Known rows, with every way that one mark hangs from another:
Z431{Z283 Z512}: -7  -42  -35  1  -2  -9  -4  3  -1  5  -7  -11  23  14  -3  -5  -5  10  -3  -22  18  0  -26  -8  -11  7  -11  6  -3  7  -2  2  -15  12  -6  14  8  -25  5  12  -3  1  28  2  -21  2  29  28  -2  4  14  15  -3  -13  2  -21  -15  21
Z283{Z431{Z512}}: 22  -41  -8  -4  1  -7  -23  13  -15  -15  0  -6  1  24  -15  -6  19  -5  -6  -11  40  10  -9  -6  -22  19  4  10  -11  19  -2  -26  -21  8  -8  -7  -2  -20  -1  14  16  8  23  -2  -7  5  -6  10  7  34  10  -14  10  -2  3  -18  -2  -4
Z156{Z867}: -10  -13  12  31  27  10  21  -5  8  -9  0  14  11  0  -4  7  -6  -16  -8  7  2  -8  -1  -2  17  -9  6  -7  -9  -2  -7  12  9  -21  13  6  4  2  3  10  5  0  0  -7  2  1  2  24  -15  27  -11  4  -6  9  -13  2  9  2
Z283{Z431}: 10  2  3  1  1  -10  -18  6  8  2  5  -7  -2  17  -11  -2  10  -9  -1  -4  8  9  4  1  -22  6  5  -19  3  14  5  -33  -16  3  -3  -12  -3  5  -12  16  -1  -1  18  -5  -3  14  -1  4  3  40  2  -12  2  0  -3  -10  10  -20
Z823{Z512{Z690} Z867}: -8  -21  2  38  -12  -11  -40  -4  22  17  -19  27  17  19  -3  -14  19  -37  22  -3  -45  3  23  2  -14  7  -19  -56  -3  -16  -28  7  26  -25  9  6  14  20  -1  15  -10  -11  -17  34  -38  -19  -11  23  -8  7  4  -1  -2  27  5  11  11  -16
Z431{Z283 Z512{Z690 Z823{Z867}}}: -28  -70  -51  22  -13  18  -28  -7  -8  20  -17  27  55  37  0  -9  -1  -12  28  -16  17  -13  24  -9  -14  18  -10  -23  -8  12  -34  6  24  -20  -2  16  51  5  10  30  -14  2  8  44  -25  -14  22  37  -9  17  11  14  22  -23  52  4  -14  1
Z823{Z512{Z431} Z867}: 1  -30  11  42  -8  -15  -21  -1  11  19  -10  2  10  -1  -14  -2  6  -8  7  5  -56  7  -9  -4  -12  -2  -13  -6  -4  -12  -7  16  -2  -24  -14  -13  -7  25  14  27  4  -6  -13  -40  -25  -9  -10  46  -17  38  -5  2  2  56  -13  -9  14  7
Z431{Z283 Z512{Z156{Z867} Z690 Z823}}: -43  -77  -68  18  13  -4  17  -14  -24  13  -20  43  33  81  6  -3  6  -8  2  -16  34  -17  8  -6  30  1  -2  -17  -11  10  -20  10  36  -33  10  42  89  3  -2  27  -18  -10  24  39  -22  -3  14  34  -33  8  -9  11  32  -23  29  18  4  -23
Z156{Z512 Z867}: -6  29  17  35  -2  24  14  -12  9  4  -3  14  15  -5  -2  9  22  -11  19  3  -2  -3  1  -3  25  -17  -8  -22  -11  -50  13  30  10  -21  18  3  6  -13  -15  -6  9  -17  -5  -4  -11  3  -3  10  -15  48  1  -14  0  3  11  23  15  -23
Z156{Z512{Z431{Z283} Z690 Z823} Z867}: -49  -19  -54  24  2  35  52  -33  -4  43  -36  27  28  11  -1  2  26  -28  37  -17  -2  -17  2  10  32  -11  -18  -37  -6  -14  -16  31  24  -43  8  -1  22  18  -15  75  9  -33  6  26  13  -8  10  31  -35  65  -17  -36  11  1  48  37  -16  -17
Z867{Z823{Z512{Z431 Z690}}}: -20  -19  -20  -1  -14  -4  4  -13  35  15  -27  -5  0  -23  2  -6  18  -40  13  0  -16  0  -3  17  40  -2  -26  -40  -11  -8  -20  -9  -9  -18  -1  23  -42  21  -25  42  11  13  -12  -38  -12  -37  -8  -19  -7  4  -22  -42  -17  30  -9  3  -4  20
Z867{Z823}: -9  3  3  -3  -7  8  -7  -3  27  -20  -6  -5  21  -45  11  5  7  -4  2  1  19  -3  -6  3  18  -2  -14  -7  1  -7  5  0  -3  -12  -2  32  -11  2  -18  -14  -5  14  -4  -35  -7  -10  0  -30  0  -5  -6  -19  -6  -3  0  10  14  6
Z867{Z823{Z512}}: -8  -16  7  7  -10  -5  -23  1  35  -2  -8  -2  9  -34  4  6  11  -5  -14  3  -21  0  -7  -1  26  -11  -25  -52  8  -22  19  10  -14  -11  -6  25  -33  3  -22  -22  -6  28  -13  -42  -28  -14  -7  -24  7  -5  -12  -11  -2  8  -16  2  15  -6
Z156{Z512{Z690}}: -8  46  -13  0  -23  16  3  -14  4  26  -8  21  2  20  4  -5  24  -36  32  -1  6  -1  16  7  0  8  -12  -34  -6  -32  3  10  16  -3  10  -5  -3  0  -27  16  18  -17  -2  36  -18  -19  -3  -27  -13  2  0  -54  6  -9  31  30  -10  -15
Z823{Z512{Z156 Z690} Z867}: -9  -10  -15  31  -10  -35  -41  -4  9  18  -16  31  14  64  0  -12  17  -22  14  9  -44  -2  12  -2  -4  -3  -6  -44  -6  -34  -30  3  40  -35  3  17  51  25  2  -12  -24  -35  -15  22  -45  -12  -10  27  -21  -13  -8  1  17  23  11  25  30  -35
Z431{Z283}: -23  -16  -42  -1  4  -9  6  -2  10  15  2  -4  19  -2  2  -8  -4  5  3  -15  -13  -4  -15  1  -19  -5  -15  -21  17  2  -7  12  0  8  -5  8  -1  -5  11  12  -22  -17  5  6  0  9  21  32  -6  10  1  9  -5  -15  15  -6  -4  4
Z823{Z512{Z431{Z283} Z690} Z867}: -32  -37  -50  37  -9  -20  -6  -13  28  47  -21  1  29  5  -9  -15  8  -38  32  -18  -65  4  9  9  -17  0  -29  -45  11  0  -48  10  16  -27  -10  -1  -3  30  16  71  -19  -34  -15  8  -24  -18  8  54  -28  32  -2  -15  -14  36  21  -2  -1  11
Z431{Z512}: 17  -32  -3  2  1  9  -9  4  -9  -2  -6  5  9  17  -10  3  -1  2  0  -4  36  6  -8  -4  6  17  3  32  -13  8  -6  -6  -10  -2  1  7  3  -21  -8  -3  16  11  15  -3  -11  -7  5  3  7  -2  14  5  -3  2  -5  -16  -3  16
Z431{Z512{Z690 Z823}}: -4  -55  -27  -3  -6  22  -15  -7  -35  11  -19  24  9  38  5  -1  9  -18  7  -11  47  -4  26  0  12  21  1  -4  -20  18  -19  -13  13  -17  6  5  42  -9  -12  17  19  19  17  54  -1  -18  -12  -21  3  -13  3  -6  27  -27  17  -2  -18  3

Rows:
-8  -37  -23  21  11  -12  -7  -6  9  -28  -22  20  25  36  -5  3  26  -40  -1  -1  72  0  0  -2  22  6  -5  -9  -26  9  -9  -35  12  -30  6  52  14  -9  -38  6  -1  -8  24  -23  -34  -2  -1  7  -19  35  -19  -46  18  -2  1  17  15  -23
Z283{Z431{Z512{Z156{Z867{Z823}} Z690}}}
-47  -34  -70  15  -10  -12  1  -19  -9  34  -27  23  33  66  8  -7  7  -6  23  -13  -8  -13  1  3  8  5  -5  -10  9  14  -32  -1  40  -36  -18  19  79  47  8  57  -24  -45  -4  10  -6  0  11  47  -39  21  -14  -8  31  2  66  25  10  -17
Z512{Z156 Z431{Z283} Z690 Z823{Z867}}
-48  -36  -70  4  -10  -37  9  -12  25  30  -31  -6  22  18  6  -5  23  -20  14  -17  -28  1  -18  22  34  -14  -36  -55  11  -2  -15  -3  6  -19  -11  37  2  28  -29  41  -22  -19  1  -39  -38  -17  8  10  -36  -11  -21  -43  -10  19  8  11  10  1
Z867{Z823{Z512{Z156 Z431{Z283} Z690}}}
-49  -51  -61  36  22  -34  36  -25  7  38  -28  15  12  57  -7  -4  21  -31  8  -10  -44  2  -6  15  28  -22  -18  -39  -2  -11  -42  14  26  -36  4  21  35  27  -1  57  -11  -44  -2  -3  -24  -9  10  57  -51  29  -23  -7  6  31  -10  6  16  -5
Z823{Z512{Z156{Z867} Z431{Z283} Z690}}
11  -60  2  20  -15  18  -59  1  -23  -21  3  18  31  40  -14  -1  5  10  6  -1  36  -1  12  -20  -22  22  3  -7  -16  12  -7  -16  -3  -23  -17  -5  49  -13  5  6  6  15  27  8  -5  7  -6  35  2  57  19  17  44  -9  40  -8  9  -34
Z283{Z431{Z512{Z823{Z867}}}}
-50  -53  -45  30  11  -4  30  -27  50  25  -29  10  43  -31  0  -6  18  -49  0  -13  -26  -10  -6  15  41  -15  -38  -64  0  -2  -36  13  5  -37  3  37  -39  27  -14  77  -8  -5  -12  -34  -18  -24  14  31  -27  35  -30  -31  -25  35  -12  12  -9  19
Z156{Z867{Z823{Z512{Z431{Z283} Z690}}}}
-55  -31  -64  19  18  -24  47  -27  28  9  -34  8  37  3  6  1  13  -31  11  -15  17  -10  -17  15  44  -18  -31  -10  -14  8  -34  -2  23  -34  0  54  3  31  -18  60  -23  -40  -12  -38  -8  -6  19  32  -41  25  -38  -42  -8  17  18  35  13  4
Z512{Z156{Z867{Z823}} Z431{Z283} Z690}
4  -58  -32  -9  -2  18  -24  -1  -33  4  -22  28  5  46  -4  1  27  -25  6  -11  50  2  33  1  -4  31  9  -23  -7  28  -17  -32  1  -11  6  -8  34  -3  -13  31  19  22  34  43  13  -9  -9  -8  1  27  15  -18  24  -25  28  -8  -11  -26
Z283{Z431{Z512{Z690 Z823}}}
-15  18  9  21  -24  42  -12  -17  -8  16  -17  9  8  12  -12  1  9  0  39  6  -8  -8  -2  -1  7  -4  -14  7  -5  -25  12  26  14  -34  -14  -14  37  12  -7  20  5  -14  -2  -16  -9  -3  -14  21  -29  49  -3  -28  26  22  60  22  20  -27
Z156{Z512{Z431 Z823{Z867}}}
-11  -27  6  33  -9  -28  -25  -9  7  21  -11  5  6  47  -19  0  13  4  10  12  -47  3  -24  6  0  -13  -14  6  -7  -17  -12  11  21  -24  -21  1  36  24  10  -4  -10  -23  -13  -32  -37  2  -9  44  -28  20  -13  3  15  57  0  5  40  -14
Z823{Z512{Z156 Z431} Z867}
-41  9  -26  35  6  18  46  -21  16  25  -14  1  21  -7  -22  0  25  -7  18  -7  -13  -6  -28  2  16  -17  -15  -6  1  -26  3  31  3  -23  3  3  -15  -7  -9  47  -1  -39  3  -30  3  2  10  43  -34  61  -9  -27  2  27  14  5  2  -1
Z156{Z512{Z431{Z283}} Z867}
-19  -62  -29  18  12  15  10  -18  -25  0  -22  54  15  77  10  6  10  -17  -5  1  46  -14  19  -8  49  6  13  2  -24  3  -15  -1  35  -38  22  36  77  -1  -20  0  -3  3  17  38  -18  -14  -6  18  -25  5  -9  0  40  -18  18  25  1  -27
Z431{Z512{Z156{Z867} Z690 Z823}}
-27  31  -12  22  -2  23  30  -30  33  6  -26  18  16  -32  1  4  28  -57  41  3  23  -9  0  26  51  -5  -22  -17  -26  -32  -6  8  7  -44  6  25  -44  9  -44  53  24  -16  -11  -40  -3  -27  -8  -12  -29  53  -31  -87  -19  28  16  40  1  -1
Z156{Z512{Z431 Z690} Z867{Z823}}
-17  -22  -14  18  -16  21  -25  -9  -7  16  -19  32  17  25  7  2  1  -21  31  -1  0  -13  36  -8  -8  18  -3  -23  -7  6  -30  3  39  -34  9  2  47  25  -2  26  -10  1  -13  38  6  -10  -3  11  -6  17  3  -1  19  -9  57  25  4  -27
Z512{Z690 Z823{Z867}}
-11  -62  -34  20  13  -1  -4  -12  -35  -4  -14  37  17  80  -12  4  25  -18  -4  -7  59  -4  26  -4  27  14  15  -15  -31  17  -21  -29  30  -35  13  23  72  2  -16  13  5  -1  35  30  -22  0  -7  19  -19  48  -6  -8  56  -24  18  18  19  -47
Z283{Z431{Z512{Z156{Z867} Z690 Z823}}}
-38  18  -63  6  -25  -2  32  -18  13  42  -33  -5  13  4  -1  -11  24  -34  35  -20  -11  2  -8  21  -2  3  -18  -20  0  -15  -10  2  4  -6  -6  -2  -16  8  -17  74  3  -48  4  9  -7  -13  17  4  -29  30  -1  -51  -16  6  41  20  -25  8
Z156{Z512{Z431{Z283} Z690}}
-22  -2  -40  -1  -1  -23  27  -13  -4  11  -27  9  -18  48  12  -5  15  -33  15  -1  15  5  -4  18  19  2  -1  28  -12  6  -32  -24  20  -12  -7  6  25  29  -14  30  4  -31  -2  1  5  -14  -10  4  -28  -9  -22  -43  2  13  12  16  6  -6
Z512{Z156 Z431 Z690}
-19  -37  15  40  15  8  19  -18  41  -2  -16  7  16  -50  -9  14  14  -19  -6  8  -15  -3  -18  7  51  -24  -27  -22  -14  -14  -5  12  -10  -42  -3  25  -36  15  -17  21  14  6  -13  -65  -22  -14  -13  11  -21  47  -27  -11  -17  55  -39  13  21  9
Z156{Z867{Z823{Z512{Z431}}}}
-31  -39  -30  33  -7  -18  -16  -5  28  29  -8  -7  31  -3  -12  -8  8  2  13  -12  -69  5  -15  -2  -22  -9  -29  -29  13  -4  -21  20  1  -15  -26  -9  -9  24  18  41  -17  -25  -6  -29  -24  0  15  70  -25  36  -10  14  -13  48  6  -21  9  16
Z823{Z512{Z431{Z283}} Z867}
7  -54  19  19  -13  22  -42  -3  -15  -1  -9  22  31  24  -8  5  -14  20  1  -1  26  -10  8  -24  -6  15  -1  21  -24  1  7  13  15  -28  -11  9  55  -15  9  -8  2  19  10  10  -14  -8  3  21  -11  16  14  29  29  -6  30  0  4  -12
Z431{Z512{Z823{Z867}}}
-50  15  -51  22  -4  13  45  -24  47  13  -31  4  47  -36  6  -7  25  -50  33  -14  16  -13  -19  13  38  -9  -34  -39  -13  -20  -8  18  3  -41  -1  32  -34  15  -41  70  1  -30  -5  -33  -12  -17  18  16  -29  57  -27  -69  -24  23  28  34  -3  7
Z156{Z512{Z431{Z283} Z690} Z867{Z823}}
-36  -59  -61  21  19  -17  21  -11  -5  18  -16  23  42  63  -4  -9  17  -20  11  -15  30  -7  -3  -1  18  4  -3  -4  -19  9  -28  6  21  -20  17  44  43  -9  -6  31  -13  -32  15  27  -33  -1  23  45  -31  8  -7  -6  13  -3  11  7  -7  -1
Z431{Z283 Z512{Z156{Z867} Z690}}
-31  22  -31  4  -16  6  22  -14  14  32  -21  -14  8  2  -9  -7  15  -5  31  -18  -16  1  -27  14  -5  -10  -22  -6  10  -20  13  16  -12  1  -17  -7  -18  -6  -9  37  -1  -41  6  -21  -4  6  22  15  -27  34  -2  -28  -3  15  31  -1  -4  12
Z156{Z512{Z431{Z283}}}
-25  -52  -32  16  -2  -17  10  -7  17  36  -16  -18  9  4  -20  -6  19  1  -1  -17  -57  8  -22  9  7  -19  -26  -26  16  -10  -16  13  -18  -8  -25  -6  -18  11  10  50  -6  -13  2  -27  -2  -6  19  35  -21  24  -3  5  -10  32  -11  -20  -4  10
Z823{Z512{Z431{Z283}}}
